Each row was made from one small tree. The marks that hang from a mark follow it in brackets, in alphabetical order. Every link used is in the known rows. Write each row's tree.
In the rows, 128 means zero.
Known rows:
C{G{D E}}: 118 111 119 103 138 159 117 127 99 175 150 132 146 123 123 164 159
D{G}: 108 105 142 87 164 163 92 137 112 135 136 143 120 128 117 160 141
C{H{D{G} U}}: 101 136 147 84 172 154 111 126 125 121 139 151 84 130 117 140 162
E{G{D}}: 117 92 145 99 148 159 109 128 96 139 148 134 143 141 114 170 135
H{D}: 112 117 134 83 177 162 95 127 117 129 140 145 115 148 101 161 167
G{D}: 115 78 139 92 161 148 93 127 101 140 141 138 133 149 117 161 149
G{D{H{U}} E}: 120 107 127 102 151 161 120 132 99 134 134 117 135 135 125 152 120
H{C U{G{D}}}: 101 119 141 96 144 156 76 137 117 145 151 140 134 153 99 126 165
C{G{D}}: 107 88 129 98 146 153 105 127 105 168 152 148 131 137 110 155 165
E{H{D}}: 115 103 143 93 175 165 102 129 122 113 139 142 121 153 110 156 148
C{H}: 98 108 153 68 152 139 108 110 102 124 134 149 104 143 120 152 164
U{G{C D}}: 122 92 147 112 145 149 92 146 119 140 141 138 133 135 121 156 146
G{C D{H} E}: 142 84 128 106 144 144 134 148 107 131 130 113 134 116 133 161 129
H{C{G{E}} U}: 97 149 119 83 128 156 102 132 110 169 151 131 127 126 99 132 195
D{G{C E{H{U}}}}: 125 122 140 114 146 158 115 154 124 123 131 116 119 103 141 155 136
E{G H{D}}: 117 113 149 101 161 176 119 129 117 112 147 138 132 146 108 165 134
C{G H{D U}}: 89 141 136 84 151 150 121 116 121 148 149 158 84 134 105 134 192
G{C{H{D U}} E}: 123 147 135 91 148 138 129 133 122 124 134 124 94 112 131 152 180
U{G{C D{H} E}}: 135 105 136 117 138 161 122 149 114 135 134 121 145 122 129 156 117

Write each row's tree:
104 135 145 99 160 172 88 139 136 119 149 143 124 158 96 125 161 | E{H{C D U{G}}}
123 81 147 112 145 154 110 150 119 127 136 137 129 136 116 147 124 | U{G{C D{H}}}
95 108 137 71 150 152 101 135 112 122 135 136 111 149 91 123 157 | D{H{C U}}
96 141 121 82 154 159 97 136 129 159 156 149 106 140 80 124 209 | H{C{G} D U}
123 114 135 110 146 176 114 134 104 139 138 127 155 138 124 157 105 | U{G{D{H} E}}
112 140 132 101 138 162 87 137 112 152 149 126 147 141 110 134 160 | H{C U{G{D E}}}
122 101 126 112 138 163 123 128 104 161 150 130 150 128 129 160 144 | C{G{D E{H}}}
122 108 124 91 146 156 117 137 103 137 139 117 139 135 115 137 140 | G{D{H{C U}} E}
105 139 148 99 139 153 110 117 105 136 141 135 122 137 134 145 143 | C{H{U{G{D E}}}}
127 109 136 97 175 158 105 153 135 128 138 141 103 117 113 159 162 | H{D{G{C}}}
105 130 130 98 129 144 131 115 101 164 149 137 116 121 132 143 169 | C{G{D E} H{U}}
112 97 155 123 144 153 95 144 126 119 141 132 125 144 126 140 134 | E{H{U{G{C D}}}}
131 120 133 99 148 155 112 152 117 138 132 121 125 98 135 167 146 | D{G{C E}}
110 103 152 86 138 162 110 132 109 120 149 134 143 145 103 148 146 | E{G H{C}}
101 165 126 89 144 157 133 116 115 155 149 142 100 120 118 143 185 | C{G{E} H{D U}}
122 80 151 98 141 158 113 135 107 125 154 132 153 147 110 148 137 | E{G{D} H{C}}
108 173 130 107 160 181 94 132 122 138 144 131 126 140 109 153 153 | H{D U{G{E}}}
99 126 136 78 154 150 126 115 117 149 149 162 96 132 106 145 187 | C{G H{D}}
111 127 150 117 159 165 97 145 140 112 140 138 110 144 112 140 150 | E{H{D U{G{C}}}}
